Each row comes from the steps of one path. Every step used is in the known rows, and no mark comes twice. Write the path behind each row, first mark first.
In the rows, zero is written as 128.
Known rows:
G, P: [117 133 135 138 108  96 117 118 114 156 136 120 122 131 129 111 117 143
 122  94 118 142 106 126 153 133 115  94 124 148 121 135  91 107 138 160
 132 116 141 124 129  94 131 122 113]
P, V, E, T, C, H: [111 143 136  94 118 155 167 128  77 143 133 119 143 109 155  84 122 147
 104  75 132 121 106 156 134  94  96 126 150 117  60 139  71  67 145 148
  91  76 122 132 116 112 136 134  77]
V, E, T: [121 145 147 110 120 141 153 137 114 142 120 140 114 120 136 110 137 138
 129  77 127 135 112 133 162 105  81 165 147 132  78 126 115  76 142 134
 133  85 123 136 104 111  97 125 112]
Q, M, N: [123 128 135 147 119 116 129 120 130 159  97 188 114 138 133 114 170 140
 154 119 120 150 115 120 154  92 145 128 134 169 104 131  86 134 130  85
 133  83 177 136 133 128  83 142 134]
C, H, T, D: [125 153 135 124 134 161 143  93  32 126 150  93 143 155 111 123 158 133
 122 104 147 163 108 120 145 113 128 111 133 115  84 129 116 138 140 148
  99 102 104 133 123 105 113 144 113]
C, T, G, S, H: [144 134 143 113 138 138 150 102 111 147 118 121 157 132  83 139 159 159
 126  66 139 152 102  83 160 128 179  69  98 139 111  86 100 165 144 194
 113 119 124 117 148  98  77 119 100]
C, T, G, P: [136 115 128 156  99 123 125 100 108 161 121 100 149 117 107 109 119 158
 145  87 132 145  77  87 154 142 142  78 106 161  98 146  97 125 144 176
 129 149 133 152 127 100 110 130 116]
T, G: [144 139 145 136 122 115 135 137 122 129 122 135 142 127 120 132 140 151
 136 107 145 144 101 111 144 120 142  95 130 151 105 120 124 131 134 153
 130 149 134 121 112 118 113 128 118]
P, N, Q, T, M, C, H: [184 136 161  97  85 186 111 117 128 208 118 180 115 144 134 159 144 124
 104 145 136 141 145 144 183 101 123 105 168 131  46 149  34 129 122 108
 128  69 175  94 143  83 109 150 146]
C, T: [116 125 131 140 122 132 144  95  98 161 128 109 134 141 102 104 139 125
 140 104 132 160  82 100 143 137 132 123 105 139 111 125 100 121 136 133
 120  88 120 131 118 116  97 148 125]
T, E, P, N, Q, M: [187 145 175 117  92 114 125 158 149 149  75 206 122 118 141 168 165  93
 101 141 138 135 117 151 198  78  75 119 171 178  30 116  84 105 127 139
 161  80 156 121 110 114 141 173 160]
G, T, M, N, E, P, V: [143 122 119 140  96  78 127 171 191 160  85 184 137  58 115 165 187  82
 130 103 152 105  99 122 151 105 119 129  98 152  58 157  44  86 148 134
 107 104 131 118 159 113 133 204 102]
N, Q, M, C: [158 147 149 133  96 151 126 132 153 181 104 202 105 150 136 136 153 132
 118 132 107 157 106 137 159  89 143 122 133 170  90 123  77 140 118  81
 144  77 163 112 135 112 112 138 132]
M, N, P: [106 118 125 149 119 100 138 139 129 159  99 156 120 116  95 138 179 106
 152 117 168 140 113 112 136 126 120 118 101 173  99 168 101 125 155 125
 140 108 144 126 130 116 101 174 115]
V, E: [119 125 133  92 119 117 131 134 105 138 132 130 124 126 139 103 142 133
 135  83 110 130 110 142 157 116 102 121 143 138 109 112 103 102 150 132
 142  85 120 130 120  98 121 138 117]
P, E, T, M, N, Q: [142 133 153 148  82 156 125 148 166 181 102 196  91 112 131 155 175 128
 136  78 137 158 118 125 165  88 104 180 130 155  29 165  75  52 118  89
 134 112 148 141 124 105  82 170 144]
G, P, N: [146 128 142 120 109 105 106 122 104 168 134 116 125 129 131 119 104 128
 102 103 127 136 129 135 174 120  91  99 140 156  79 134  88  87 131 189
 146 113 161 118 113  78 129 119 121]
C, H, T, M: [128 141 147 123 111 158 130  90  59 151 143 102 133 154 124 117 161 132
 121  82 131 178  88 149 132 108 158 112 129 111  99 123  88 113  91 117
  95  87 124 135 148 102 103 151 123]
S, H, T: [139 146 154 101 137 136 140 102  63 132 134 110 129 158 111 133 155 146
  97  85 135 173 103 127 126 104 159  96  97 128 111 103 126 121 118 148
 111  72 124 134 157  92 103 139 117]
E, P, T, G, S: [151 160 158 146 122 103 146 142 189 126 118 158 146 106 110 163 142 109
 120  78 151 128 133 106 183 104  92 117 138 137  78  83 135 112 123 226
 111 162 120  99 107  95 104 111  80]
V, P, N, T, G, S, H: [179 134 132  81 130 144 141 125 146 158 116 182 162 118 110 169 124 146
 109 103 147 114 152 129 196  73 117  96 154 150  47 103  92 119 172 215
 124 111 130 111 139  77 106  91 101]
P, E: [123 130 139 110 114 112 129 131 122 148 135 115 129 121 138 125 140 127
 112  94 127 134 125 136 157 116 103 111 135 147  89 116  93 101 138 150
 136  98 142 129 117  97 125 152 130]
G, S, T: [142 148 123 131 142 127 115 137 133 115 113 139 124 141  90 147 138 132
 129  61 110 165 128 128 148 112 134  89 133 131 120  72 104 142 127 147
 110 109 108 107 131  91  85 126 122]
M, T, G: [142 122 132 145 113 136 141 116 132 145 109 140 144 124  99 134 129 163
 159 124 154 145 103  90 154 135 150  83 130 155 100 146 107 152 162 136
 128 134 134 127 122 129  94 132 132]
P, N: [148 136 148 112 127 121 125 127 103 155 131 128 128 138 122 127 123 116
 106 116 140 142 126 135 163 114  96 123 141 148  78 115 104  99 125 165
 142  98 150 107 100  97 114 131 129]
H, T, E: [135 138 151 140 110 124 135 114  77 110 110 109 147 154 108 134 166 135
 120  94 128 168  84 119 145 103 140 105 136 137  97 106 121 132 104 123
 111  92 111 153 124 118 124 168 143]
T, D: [123 146 130 130 139 117 129 128  98 122 139 137 140 141 107 134 151 138
 126 110 149 146 104 114 145 121 115 126 131 134  92 115 116 130 160 136
 126 134 110 106 111 111 121 136 120]
V, E, T, C, H: [115 146 142  88 124 163 155 117  74 150 135 129 129 122 148  97 129 147
 114  76 135 126 111 151 144  97 104 141 151 112  55 134  82  83 129 137
  96  76 133 137 122 113  98 136 101]
N, P, T, G: [140 152 160 149 119 111 159 147 155 139 118 137 136 119 103 170 151 108
 122 116 186 133 124  96 144 115 114 108 121 157  68 150 136 115 131 190
 137 170 144 103  92 106 110 138  96]
G, P, N, T, M: [153 125 139 130  95 139 104 107 129 195 126 151 133 132 132 150 108 148
 110 112 134 137 120 148 175 102 101 123 153 137  43 155  54  71 122 152
 131 118 162 115 140  66 109 120 143]
Q, M, N, E, T, C, H: [120 149 134 138 126 157 159 117 105 181  72 206 115 106 135 132 175 144
 128 127 167 139 125 121 151  68 158 146 127 151  25 176  39 128 119  80
  90  62 194 140 141 148  45 170 119]
S, H, T, E: [142 141 160 103 125 122 142 113  56 110 111 113 147 154 105 149 173 148
  95  88 146 168  92 117 139 101 162  83 115 131 101  99 118 145 116 139
 109  70 122 148 149 113 122 166 138]
C, T, G: [138 122 136 148 117 137 143 106 105 147 118 113 152 126  98 117 141 147
 149 102 145 153  75  88 143 134 152 101 107 153  96 127 114 135 138 152
 123 136 123 140 115 119  95 142 123]
G, S, T, E: [145 142 129 134 129 114 117 147 128  91  91 142 142 137  83 162 156 135
 128  64 119 161 117 119 162 110 138  77 155 134 111  68  96 166 126 140
 108 106 107 121 126 112 100 153 142]
M, N, P, E, T, G, S: [134 133 136 158 112 132 151 158 181 154  83 158 137  82  98 167 194 128
 143  63 170 120 149 100 176  99 107 124 129 182  35 151  99 110 153 183
 135 157 147 143 118  99  72 154 100]
H, T, E, P, N: [170 130 158 119 110 113 121 131  90 119 100 115 155 119 113 150 158  96
  95 103 156 145  99 145 170  88  80 116 144 150  42 102 123  95 112 175
 122  84 115 157 119 100 140 183 144]
P, E, T: [126 147 151 129 115 137 151 134 130 153 127 126 118 116 138 133 137 130
 106  88 144 139 128 127 159 104  83 155 138 141  58 127 105  74 133 151
 125  96 145 135 100 112 100 140 125]
C, T, E, P, N, Q, M: [183 129 165 128  87 136 133 127 134 166  70 183 132 117 121 152 167  87
 114 135 139 144  95 126 197  92  82 123 151 178  23 124  75 110 131 136
 155  64 146 140 113 114 123 188 165]

Write each row's path:
[125 100 127 138  97 129 110 128 122 164 105 126 133 113 108 148 209 113
 131  66 150 152 102 145 126  92 133 121 100 167  47 158  81  83 117 106
 131 111 134 165 168  74 101 209 137] -> H, T, M, N, P, E
[129 102 131 132  98 112 112 138 170 175  90 171 129 101 121 162 205 125
 143 110 158 119 141 131 146 107 121 103 133 163  54 167  44 108 163  90
 139 107 164 134 165  80  95 198 152] -> Q, T, M, N, P, E
[142 146 140 141 129 114 134 134 146 126 119 144 149 132 105 140 151 150
 137  77 124 143 119 108 166 121 147  83 140 147 114  86 112 149 129 178
 122 157 122 102 120 103 101 107 103] -> T, G, S
[137 120 128 124 109 127 106 127 136 169 127 150 138 135 114 129 151 137
 116  94 137 152  75 145 132 108 155 129 115 137 101 109  73 123 107  93
 116 107 143 117 152 104 117 149 125] -> T, M, C
[124 114 116  97 106 101 122 135 139 148 141 137 139 106 143 108 129 108
 120  90 119 119 117 153 160  96  84 126 141 159  84 114  90  81 167 148
 136  87 117 145 121  99 150 148 118] -> V, P, E
[112 117 119 106  95  91 124 139 111 147 135 109 136 104 158  82 113 146
 122  68  94 114 107 151 158 121  85  82 140 152 117 139  75  75 171 166
 141  98 120 137 128  79 174 125  87] -> G, P, V, E
[114 142 136 109 130 133 138 104  72 150 144 122 140 143 129 107 128 141
 111 109 141 143 103 141 127 118 146  94 131 121  96 124  75 125 118 139
  90  95 141 112 133 115 117 143 110] -> T, C, H
[128 138 143 127 104  93 145 136 145 121 127 157 143 126 121 137 133  99
 123 107 145 131 107 114 171  89  88 146 157 139  82 114 116 100 141 151
 118 102 120 132  85 127 145 141 114] -> V, P, T, E
[121 116 133 141 113 136 126  97 111 168 127 121 139 138 101 111 156 131
 138  85 132 169  61 118 131 130 153 134 104 129 101 118  77 105 117 103
 117 104 120 127 139 106  92 158 136] -> C, T, M
[131 137 131 116 111 171 139  89  57 164 139  95 138 151 116 110 141 127
 113 106 132 160  99 134 146 107 148 106 118 128 103 128  99 148 105 134
  93  59 135 148 143 108 113 149 105] -> M, C, H, T
[127 128 137 144 117 135 140 141 155 172  80 186 123 103 133 140 188 134
 116  98 160 122 124 142 130  63 116 145 118 184   4 160  61  79 130 102
 124 104 183 152 142 104  76 182 129] -> Q, M, N, P, E, T, C
[127 154 165 140 110 105 151 130 127 121 121 136 134 142 115 151 143 118
 113 111 152 146 115  95 169 110 109 131 152 128  86 114 119 123 114 155
 118 109 144 115  82 128 119 146 125] -> P, T, E
[155 136 127 113 120 128 147 149 135 167  98 177 127  91 124 143 128  96
 105 120 171 124 132 139 178  77  66 176 137 160  18 154  86  63 156 150
 135  78 134 124  94 119 102 144 114] -> V, P, N, E, T
[135 149 118 109 145 148 117 119  93 121 126 127 139 143  97 131 128 142
 113  62 117 158 128 144 133 106 155  65 137 113  97  77  71 147 113 152
  72 101 117 108 149  93  85 135 110] -> G, S, T, C, H
[136 147 133 139 138 141 128 109  69 113 138 112 145 157 103 133 163 142
 120  93 137 166  95 119 132 107 126 126 121 128  80 110 135 117 136 131
 112 125  92 132 125  96 113 143 124] -> H, T, D
[151 118 125  98 118 110 118 133 121 154 136 147 139 124 129 113 114 100
 115 112 133 128 120 154 165  94  79 135 147 158  73 114 101  76 155 163
 141  90 126 122 103  98 140 126 116] -> V, P, N
[172 121 157 126  87 129 132 132 122 160  88 152 137 109 102 154 152  79
 117 124 156 147  91 114 193 117  69 126 133 165  32 134  93  96 139 166
 147  81 116 137 105 110 133 195 154] -> C, T, E, P, N, Q
[138 155 150 106 146 135 138 101  88 131 132 118 136 162  98 138 168 147
  98  57 114 173 123 125 149 102 162  85 106 122 122  70 115 137 115 172
 102  78 112 116 162  76  91 119 101] -> G, S, H, T
[148 123 131 133 107 152 104 108 108 159 128 125 144 151 107 126 161 141
 110  77 124 175  67 150 119  91 167 129 104 132  90 104  94 113  79  89
 103  98 123 143 166  90 108 155 128] -> H, T, M, C
[178 112 131 139  60 163 107 114 161 208 100 154 132 107 140 130 138 158
 123  96 100 132  99 112 188  94 143  75 121 199  41 151  49 129 135 137
 155 120 175 169 150  82 118 152 137] -> N, Q, M, C, T, G, P, E
[148 158 160 137 105 136 138 132 142 162 109 201  96 155 141 136 154 129
 125 128 102 165 115 135 158  97 129 118 146 163  96 126  90 118 122  92
 150  89 151 104 120 113 109 130 138] -> N, Q, M
[155 138 136 150 122 146 141 110 168 152  90 180 145 139 107 138 156 173
 157 104 114 142 128 100 179 109 170  70 156 163  99 100  76 179 152 131
 128 126 151 113 137 118  69 104 125] -> Q, M, T, G, S
[143 146 151 105 138 140 121 103  99 139 132 130 140 163  99 145 184 151
  96  37 116 181 102 143 136  96 184  93 105 112 112  64  92 122  94 141
 101  96 112 112 182  68  88 127 110] -> G, S, H, T, M
[159 144 158 108 134 140 141 115  71 121 124 112 145 144 109 146 156 167
 108  82 148 168  97 113 128 100 177  73  99 141  97 106 140 135 118 167
 114 118 124 144 154  97 102 132 117] -> S, H, T, G
[129 118 134 137 102 103 142 128 138 132  86 150 148 103  96 146 150 120
 143 130 169 132  89 110 170 132 100 102 139 151  87 135  91 145 172 132
 121  80 116 143 131 144 129 181 146] -> M, T, E, P
[146 113 130 138  96 123 135 115 137 163  76 158 162 106 108 125 174 113
 122 121 147 132  59 122 170  96 127 120 121 171  70 104  68 161 136 106
 117  53 147 167 148 137 123 192 143] -> Q, M, C, T, E, P
[146 157 158 155 122 141 159 141 130 130 113 146 131 121 116 141 136 155
 129  98 163 150 101 103 146 109 122 139 133 146  73 132 135 104 125 155
 120 149 135 126  95 131  88 116 115] -> E, T, G
[140 113 123 114 115 101 129 144 111 152  76 170 145  73 112 158 204 118
 108  81 179 152  82 143 125  80 148 109  63 153  61 150  68  91 143 117
  97  68 118 152 200  97 121 211 100] -> S, H, T, M, N, E, P, V
[148 138 145 120 121 150 143 112 114 173 121 148 130 140 123 151 112 130
 115 145 145 137 138 128 176 104  89 138 155 139  49 141  96  96 136 157
 131  89 153 108 105  94  97 125 139] -> P, N, T
[187 106 128 134  89 153 105  99 123 201 100 130 158 117 121 113 120 155
 116 108 125 128  96 114 184  95 144  82 127 191  41 133  62 138 122 167
 146 119 195 157 138  86 102 126 128] -> Q, M, C, T, G, P, N
[141 112 114 142 120 128  90 144 129 131  97 168 116 124  96 146 162 139
 157  70 137 174  94 131 121 100 156 124 113 144  94 124  88 116 118  74
 112 116 134 142 156 108  74 171 150] -> S, T, M, N
[138 136 150 131 117 122 117 117 142 151 117 165 128 145 128 142 160 152
 131 116 128 148 113 131 139 116 144 108 147 122 103 113  69 117 131  85
 115 109 144 104 148  97 101 139 149] -> Q, T, M
[121 136 136 134 115  81 146 150 136 133 119 135 145  96 131 116 135 104
 111 110 147 130  91 147 136 119  79 111 118 150 109 118 102  86 162 168
 117  97 105 116 122 113 170 151  89] -> E, P, V
[183 160 152 137  94 200 140 106 123 169 105 171 133 158 121 144 172 148
 124  92  94 166 123 130 184  74 181  72 149 160  77 107  81 180  94 136
 112 101 145 130 150  96  90 120 107] -> N, Q, M, C, H, T, G, S
[116  95 107 152 108 129 123 108 121 189  82 168 132 101  88 133 191 123
 164  99 158 159  76  93 146 121 168 143  81 152  70 169  44 123 132  72
 115  90 141 145 154 123  58 203 141] -> C, T, M, N, E
[146 131 142 141 109 139 116 120 150 161  93 215 109 147 120 145 158 158
 150 131 118 148 131 107 138 101 143 105 130 149  70 151  69 110 137  73
 111 104 145 116 150  94  87 160 145] -> M, N, Q, T, C
[136 126 137 129  97 144 131 152 167 186 110 141 134  97 115 159 175 115
  92  82 178 129  99 155 138  91 108 155 112 158  27 150  66  82 122 120
 132 112 154 134 144  95 110 178 124] -> N, P, E, T, M, C
[131  99 112 124  86 118 132 121 106 153 121  90 164  88 134  80 118 162
 143  60 106 118  79 112 160 130 113  66 121 165  94 150  79  94 176 183
 139 132 111 164 128  82 153 134  87] -> C, T, G, P, V, E
